Every row comes from one small tree of marks. The marks that hang from a mark follow it in brackets, in alphabetical order. Every link used is in the known rows. Which tree was each row made from?
(in the rows, 128 means zero)
Known rows
T(W(A(Q(S)) X)): [148 148 170  94 126 117 134 103 140 170  86 138 101  93  84 129 130 110
  55 124 145 119 132 143 120 159 140  97 126 140 161 163 131  98 103 106
 154  79  92  99  93 132 106 125 161 111  94 140 172 163 102 170 128 137
 149 168 122 139 134 130 148]
T(W): [152 134 145 124 128 120 132 114 152 124 129 109 133 111 124 122 115 106
  86 142 152 121 116 137 126 128 123 129 128 113 140 150 137 113 118  97
 152 133 113 119 105 128 118 130 141 111 110 136 148 169 115 133 118 144
 133 118 112 136 139 139 130]
X(Q W): [156 123 171 122 134 131 136 122 167 162 124 125 105 119 138 147 129 101
  77 130 177 112 104 142 122 144 116 129 114 125 117 212 151 125  99  91
 152 162 111  80 111 126 105 118 134 132  90 126 160 192 102 153 125 143
 120 127  75 198 135 127 139]
J(Q(C T U X)): [121 139 153 156 131 174 135 160 117 159 121  95  75 105 173 108 137  88
  95 181 213 109 148  80 153  82 152  96  95 178 131 180  61 100 121 118
 159  82  76 152 134 103 147 157 147  96 106 120 154 161 126 115  84 133
  88 141  78 219 102 144 123]
P(C J S): [187  98 151 111 124 104 126 119 138 124  92 142 116 108 141 102 118  90
  59 124 127  92  93 111 131 109 162 164 114 205 135 157 119 113  93  88
 148 136 126 109  69 143  83 137 140 134 109 102 128 102 127 137 150 154
  99 127  69 103 137 152 137]
A(W): [161 150 146 131 130 134 117 119 151 116 127 126 124 122 140 122 110  90
 107 138 145 125 109 159 107 112 136 104 141 103 131 140 136 129 108 130
 158 131  98 121 127 139 111 139 127 139 113 142 143 143 123 124 108 127
  93 109 105 129 148 176 125]
P(S(W(A))): [165 147 154 110 161 106 124 135 156 127 127 149 128 109 128  97 109  80
  79 129 149 133 143 115 128 113 144 102 112 161 142 150 121  97 100 116
 144  96 130 116  89 139 105 116 128 154  91 141 150 112 109 125 112 124
  96 107 114 122 136 181 120]
X(Q(C U)): [144 123 187 129 137 125 142 123 129 173 126 124  75 126 147 126 127  91
  84 148 195 115 119 145 127 123 113 102  99 186 121 205 112 125 111 130
 139 132 103 160 118 120 132 129 125 112 103 112 170 169 111 128 121 115
  90 100 126 212  93 164 142]
Q(T(W) U X): [108 137 138 128 122 191 131 144 125 157 142 113 126 105 138 119 152 103
 124 184 195 122 143 104 124  95 157 116 127  96 133 130  94 119 117 109
 163  89  92 126 130 107 157 140 159  67 114 128 171 164 121  82  88 137
 128 126  80 185 123 154 133]
X(Q(S U)): [124 123 189 138 133 126 151 107 134 177 110 124 109 132 154 118 149  81
  96 136 177 115 122 144 114 135 127  90 110 171 115 147 122 103 110 132
 130 108  78 129 124 149 142 122 131 108  80 118 141 130 121 118 106 105
 103  92 114 183  91 149 149]
J(Q(C X)): [151 144 145 141 142 137 139 143 131 139 104  89  66 110 151 113 102  91
  51 162 171 100 137  93 164 116 131 101 100 180 132 189 106  88 125 126
 160 124  79 134 120 114 130 160 135 122 113 137 151 164 125 152 107 148
 110 162  82 182 117 121 123]
P(C J(Q(U)) S(G)): [168  86 177 158 146 110 130 146 126 132  91 122 105  88 193  83 153  84
  95 103 153  79 118  93 117  88 151 134  97 205 118 150  83 105 104  66
 155 102 110 138  88 126  96 159 117 134 105  91 119 120 126 127 133 142
  57 119  69 153 110 145 128]
P(S(G W(X))): [182 147 154 112 180 132 109 153 149 124 118 148 127 114 132  94 123  85
 105  94 144 115 171 102 126 142 122  94 108 112 121 172 105 107  98 137
 138  87  95 116 114 116 118 139 122 147  99 146 143 143 112 124  99 128
  97 112  79 168 147 147 117]
J(Q(S U)): [122 124 183 168 124 123 146 123 128 151 101  94 116 121 171  95 148  82
  98 135 181 114 138 114 133 109 133 100 105 193 138 128  89  79 124 115
 137  78  61 127 123 149 132 138 138 116  79 118 113 121 132 122  92 116
  87 101 118 162 103 135 137]
W(X): [175 144 158 117 136 112 110 119 147 141  99 140 108 125 117 116 111 105
  83 106 138 125 137 126 128 149 124 113 122 133 137 176 104 122 110 141
 141 103  87  99 120 120 115 121 149 119  97 139 144 172 119 142 122 149
 133 139  95 141 147 140 126]
P(C J(Q(S))): [175 104 155 145 115 104 144 108 132 123  65  93 109 105 164 109 128  74
  51 132 127  97  93 111 144 103 162 139 106 224 136 124 118  79 105  74
 147 112  89 129  93 151 103 149 144 143  91 113 112  90 135 163 122 153
  99 143  66 103 110 124 144]
S(G W(A X)): [179 156 145 121 187 106 110 141 151 130 110 149 115 102 128 115 120  88
 110  87 126 144 186 124 116 127 130  61 105  99 134 139 107 105 107 117
 149  75  98 145 134 101 127 127 129 163  93 160 174 149 110 140  92 133
  98 130 103 142 119 171 119]
J(Q(T(W(X)) U)): [135 137 177 146 125 148 124 135 136 147 119  97 123  91 152 100 154 101
 110 143 207 118 122 102 126 106 135 112 116 122 140 172  66 114 107  89
 162  69 100 115 126 103 132 124 159  86  96 115 140 195 113 123 106 146
 116 127  82 202 136 138 136]
P(C J): [185  99 140 130 116 102 126 113 139 115  90 124 109 115 150 121 119  93
  70 123 112 113  97 131 130 101 157 151 116 188 131 127 126 115 109  83
 147 137 113 135  91 134  92 142 144 140 113 114 135 115 129 148 138 156
 106 134  80  91 117 152 133]
L(S(G W(A(Q) N X))): [178 165 169 105 191  80 110 145 147 123 111 175 123 120 140 124 103 111
 111  92 105 134 180 142 124 133 132  24 108 120 137 166 115  99  97 117
 133  66  89 139 129 117 120 140 115 162 101 139 183 123  88 165 114 150
 116 130 114 110 106 178 105]
W(A X(Q(T))): [167 155 165 108 144 109 124 116 155 171 100 157  90  96 121 126 118 102
  72 117 168 128 127 125 117 140 146  78 117 129 127 190 110 132  83 106
 156  92 133  98 122  99 118  84 154 124  84 124 172 182 101 155 126 146
 136 161  92 181 120 164 134]
Z(W(A(Q) N)): [147 136 171 130 107  88 137 132 171 146 110 158  62 119 115 148 111  98
 100 102 152 153 129 154 118  80 149  98 116 134 159 158 121 114 106  83
 154 109 100 184 102 120 108 109 141 151 119 143 200 141  88 187 127 149
 137 141 140 101 132 173 124]
P(J S(G)): [172 121 137 140 157 122 135 138 148 119 119 142 117  98 160 102 123 103
 106 103 113  97 153 112 127 123 157 132 106 154 125 164 116 100 104  91
 148 134 110 115 103 119  97 149 105 134 112 114 117 139 125 131 119 138
  97 110  77 140 118 142 108]
S(G W): [169 150 132 148 172 128 118 155 152 104 137 121 131 120 165 111 123  81
 133  96 135 139 182 132 126 119 125  83 106  98 121 118 125  94 121 114
 133 106  90 166 139 117 133 152 110 169 103 161 148 133 118 124  70 117
  88  98 100 145 109 159 107]
L(S(G W(A))): [162 161 147 122 203  85 121 147 150 102 134 152 148 109 150 114  97  95
 113 124 108 134 168 129 130 119 123  38  99 124 128 119 132  88 101 122
 138  93 111 115 136 119 146 149 114 170  89 140 159  98 111 134  92 133
  85 100 131 126 105 188  97]
T(W(A N X(Q(C)))): [164 144 179  82 132  84 143  90 144 175  88 132  77 104  90 145 108 105
  52 152 168 122 119 141 116 133 119  88 118 148 146 249 124 131  96  90
 170 117 127 161  96 101 121  86 136 106 111 114 203 204  94 170 161 173
 156 158 110 164 116 154 157]
P(S(W(A(Q)))): [166 150 167 111 155 117 118 145 159 134 130 161 111 107 131 103 116  91
  77 102 155 128 147 132 131 124 149  94 113 166 142 154 130  96 100 110
 137  90 127 120  82 144  88 128 128 155  97 147 155 118  93 143 111 111
  98 125 119 127 135 175 113]
Z(W(X(Q(U)))): [152 125 197 111 134 121 134 122 153 175 107 141  72 120  92 134 128  84
 101 121 185 125  91 139 108 118 114 110 116  95 130 188 101 134  88 134
 159 116  74 137 127 110 151 115 165 119 108 129 193 179 103 147 130 140
 131 126  98 194 163 156 147]
L(S(G W(A(Q(C T))))): [157 170 145 118 186 126 119 168 137 117 147 158 119 101 157 125 104  99
 104 132 140 130 182 123 144 118 140  32  89 148 132 148 119  91  92 115
 133  81 110 143 130 105 131 168 120 165  96 142 183 102 100 156  75 112
  74 123 137 160  93 188  92]
Q(S T X): [120 156 113 129 119 182 136 135 128 152 108 117 121 124 141 117 134  84
  90 177 157 114 166  87 150 119 174  95 122 142 131 109 114  85 110 134
 140  91  65 102 139 132 153 145 159 106  91 143 139 103 143 113  62 126
 132 144  63 156 108 131 131]

Write each row's tree
[161 158 135 126 176 149 121 168 137 140 125 140  72  98 142 130 116  92
  92 112 144 133 199 132 134 119 145  51  97 140 133 139 130  85 120 118
 145  89  86 187 123 107 125 171 119 169 121 167 197 138 101 154  80 107
  87 158 111 158  91 162 108] : S(G W(A(Q(C X))))
[156 133 204 102 135  82 136 103 134 198  83 153  58 124 117 136 126  98
  78 136 175 130 139 138 109 115 129  72 103 188 144 244  83 136 102 113
 155  86 104 180 111 105 127  80 129 108  98  99 205 183  99 148 158 154
 122 139 124 170  92 182 153] : W(A N X(Q(C U)))
[122 145 159 129 108 148 130 150 126 182 115 153  51 118 149 138 140 110
 100 153 180 140 182 126 131  78 177  67 107 193 155 180  81 117 120  98
 150  68  99 196 109 107 115 125 133  98 116 118 206 142  99 138 110 133
 113 154 120 151  75 185 124] : W(A(Q(C T U X)) N)
[198 107 157 144 152 103 128 145 144  96  86 114 119 103 193  94 129  69
  92 104 131 100 133  96 129  82 153 118  98 186 121 165 100  91  96  49
 149 103 115 180  84 129  89 148 100 173 120 112 131 102 112 148 127 164
  81 119  37 105 115 147 125] : P(C J(Q) S(G W(N)))
[184 167 171 100 217  81 122 135 146 132 116 167 130 105 128 118  96  96
  91 112 121 119 149 133 120 148 115  24 104 106 116 173 130 104  83 131
 142  92 109 100 139 111 149 133 126 163  87 136 177 131  99 153 111 144
 107 123 102 161 112 177 114] : L(S(G W(A X(Q))))
[141 117 154 169 147 135 160 130 119 145  95  86  86  99 177 109 148  81
 102 147 144  98 152 105 144  96 151 111  82 216 144 153  84  70 120  96
 150 103  60 168 125 124 126 172 115 123  99 108 125 127 138 140  96 121
  67 109  97 173  79 127 132] : P(J(Q(C S(G) U)))
[168 155 143 128 201 107 119 152 146  91 142 141 158 126 159 110  99  95
 118 124 113 124 164 127 137 129 116  56 105 108 117 127 133  93 102 136
 128 105  92 123 142 124 148 163 113 167  95 146 146 101 118 129  83 129
  91  90 111 134 113 171  96] : L(S(G W))
[128 135 171 135 132 132 124 143 134 171 116 158  74 106 140 119 135 117
  92 118 158 132 154 144 117 114 161  86 115 164 146 130 111 104 128 117
 147  79  90 129 110 131 111 140 147 112 110 137 177 149 101 134 117 118
 114 156 134 140  99 168 115] : W(A(Q(U X)))
[189 155 173  99 170 100 123 116 156 150 108 149 103 109 109 124 109  83
  71 113 152 141 132 140 119 139 129  72 115 126 127 176 129 109  94 121
 148  92 116 126 118 119 125 102 144 156  92 149 179 157  95 150 121 137
 127 137  90 151 133 168 136] : S(W(A X(Q)))
[128 118 176 135 109 169 126 154 139 174 122 139  77 134 151 141 159 121
 117 130 177 123 151 142 120 115 149 109 121 143 143 181 106 116 128 105
 146 104  57 128 112 136 102 152 139  89 120 128 183 172  94 137 119 140
 127 145  86 153 118 134 131] : A(Q(U X(W(N))))
[183 153 179  95 129 124 124 103 145 154  95 132  82 135 121 141 102  88
  82 147 165 113 102 159 105 129 123  82 134 118 126 245 119 152  89 132
 164 136  91 161 126 122 114 116 117 120 120 122 183 182 107 150 146 157
 118 134  78 165 141 171 152] : A(W(N X(Q(C))))
[144 154 131 147 136 167 129 155 128 139 116  89  77 101 165 113 113  89
  68 174 194 104 147  77 166  99 152 100 101 167 133 183  89  95 114 115
 159 104  91 137 128  98 136 156 145 113 111 135 151 163 126 144  86 145
 106 161  60 200 114 126 118] : J(Q(C T X))
[135 131 159 135 120 120 138 132 157 169  96 144  95 114 149 150 150 111
 107 103 144 130 181 141 113 124 149  88 112 161 153 167 129  98 115  66
 144  98  82 134 107 130  91 126 120 145  84 129 176 145 103 173 108 141
 111 144 115 130  98 139 134] : X(W(A(Q(S(G))) N))
[173 174 154 107 195 118 106 160 146 122 126 173 132  99 142 117 114 110
 109 103 124 128 183 123 133 138 143  30 103 105 132 142 109 101  84 125
 135  59 107 105 137 101 128 152 136 159  91 143 177 122  98 154  86 129
 100 135 106 151 116 180  99] : L(S(G W(A(Q(T)) X)))
[149 146 153 125 128 141 139 119 157 144 142 115 122 102 151 131 124 101
  90 147 192 117 111 135 122 133 129 111 123 101 114 182 139 128  90  82
 155 134 140 116 118 108 126 113 139 110 105 126 161 186 105 135 107 134
 140 121  77 198 120 144 135] : X(Q(T(W)))
[141 153 119 128 167 167 133 148 130 131 107 115 123 125 145 115 130  72
 108 141 128 118 195 103 139 132 144  69 111 115 119  93 134  65 123 143
 136  94  42 144 145 138 163 176 130 144  99 170 153  95 135 113  49 117
 107 126  67 146 101 127 127] : Q(S(G W) X)
[141 150 168 107  97 122 136 129 156 174  83 159  73 115  91 146 129  90
  90 116 161 146 146 123 122  97 168  87 121 132 166 162  95 111  86 101
 154  64  70 161 114 113 126 106 166 131 100 141 204 130 102 184 110 148
 149 164 108 118 142 158 142] : Z(W(A(Q(S T)) N X))
[159 151 180 115 128 131 111 144 144 157 114 160  98 125 140 125 148  96
 126 108 165 167 177 139 115  95 163  62 115 136 152 162  77 116 103 100
 138  37  96 179 114 116 104 109 141 125 101 136 189 142  82 138 106 134
 121 129 107 127 112 191 128] : S(W(A(Q(T U)) N X))
[164 138 162 104 119 105 128 103 150 143  97 120 120 125 107 130 118 112
  90 133 147 126 131 134 120 133 121 120 134 109 146 198 111 128 110  99
 155 110  96 137 107 114 119 106 140  92 114 126 165 187 107 143 142 178
 166 132  88 124 142 135 143] : T(W(N X))
[126 127 172 127  99 146 131 147 144 185 124 140  80 116 147 154 157 111
 111 148 194 145 160 131 126  85 161 103 103 190 168 211  87 124 111  64
 150  89 107 157 100 103  89 118 137 108  94 108 205 167  92 153 120 138
  96 139 125 171 101 172 135] : X(W(A(Q(C T U)) N))
[150 168 133 115 116 214 114 155 130 148 135 130  73 113 143 139 118  98
  82 166 182 108 133 141 133 113 167  87 131 115 136 178 122 125 102 137
 161 121  77 146 128 120 114 182 139 117 138 150 185 154 111 141  86 113
  97 167  74 187 134 158 120] : A(Q(C T X) W)
[138 138 135 116 138 139 128 134 153 162 110 134  93 108 115 138 120 107
  77 160 153 122 136 110 129 118 152 113 119 130 143 167 133 103 119 105
 168 123  91  75 115 117 121 130 154 122  98 142 181 169 113 140 115 159
 126 168  79 149 139 142 129] : Q(X(W(A)))
[160 143 175 102 117  93 125 107 154 156  94 148  94 105 105 135 123 126
  74 108 146 133 138 151 112 134 139  93 132 126 159 196 118 123 109  83
 159  90 109 140  93 119  92 100 144 107 115 129 190 191  85 170 152 165
 162 163 116 109 131 150 139] : T(W(A(Q) N X))
[143 145 138 114  97 196 124 163 139 170 125 125  67 123 141 157 135 113
  84 159 186 117 161 115 154 115 165 109 110 154 150 217 109 117 113  96
 148 117  76 147 109 105 101 158 144 105 122 134 197 171 104 158 101 146
 128 177  64 182 117 127 125] : A(Q(C T X(W(N))))
[108 136 152 131 129 176 134 130 117 171 108 113 143 102 136 111 178  90
 137 144 182 113 175  99 109 123 140  92 114 108 139 127  77 107 105 114
 147  53  62 132 144 110 160 144 152  84  83 122 154 147 135  96  71 121
 107 109  95 207 109 137 146] : Q(S(G) T(W(X)) U)
[182 155 176 101 109 143 112 122 139 151  98 141  66 135 117 142 112 104
  80 126 155 118 129 169 118 132 137  84 134 134 149 229 110 142 101 137
 152 113  69 173 112 126  85 146 123 123 131 134 183 173  99 170 136 139
 111 153 102 140 142 164 137] : A(Q(C) W(N X))
[137 134 197  94 123  93 154  81 135 195  78 133 104 112 102 133 144  97
  77 154 168 125 126 143  97 128 127  79 124 145 146 198 113 118 100  92
 160  78  99 142 108 126 139  82 143  90  88 105 189 169 100 137 147 157
 150 129 113 153 108 157 168] : T(W(A N X(Q(S U))))
[138 134 164 118 159 158 133 140 107 169 101 115 102 130 124 113 154  61
 113 144 162 123 193 105 129 126 121  75  88 175 141 150  80  87 115 166
 130  60  32 185 139 123 163 169 131 128  87 140 169 104 134 106  68  96
  65  98 114 198  95 153 146] : Q(C S(G W(X)) U)
[182  98 141 126 142 108 123 134 139 120  94 141 117  99 161 100 128  92
  80  98 117  86 127 108 121 112 154 142 108 183 120 146 116 115  98  80
 146 130 119 127  84 125  90 149 117 146 115 107 130 113 129 133 133 151
  81 129  67 125 118 151 126] : P(C J S(G))
[112 116 194 110 114 118 167 102 135 217  92 124  78 126 125 158 153  81
  80 183 195 121 134 132 113 109 134  90  95 223 152 233 111 110 106  88
 151 109  83 156 105 129 128 100 125 110  74  96 203 145 108 143 129 135
  92 122 122 196  82 160 171] : X(Q(C S U) W(A N))
[163 162 165  92 117 154 135  99 134 168  87 127  96 134 124 140 121  74
  88 173 179 110 120 137 112 126 147  74 131 125 130 226 109 140  78 132
 158 111  75 157 134 125 133 119 126 115 104 121 178 148 119 142 114 143
 115 129  64 184 130 161 158] : A(W(N X(Q(C S T))))
[ 90 130 126 126 126 230 142 165 107 195 114 106  96 112 143 136 176  79
 121 201 200 101 195  71 138 102 156  94  93 161 141 160  79  92 117 126
 153  88  32 134 148 105 169 179 146  89  86 124 188 129 144  95  50 115
  70 134  73 252  94 127 144] : Q(C S(G) T U X(W))
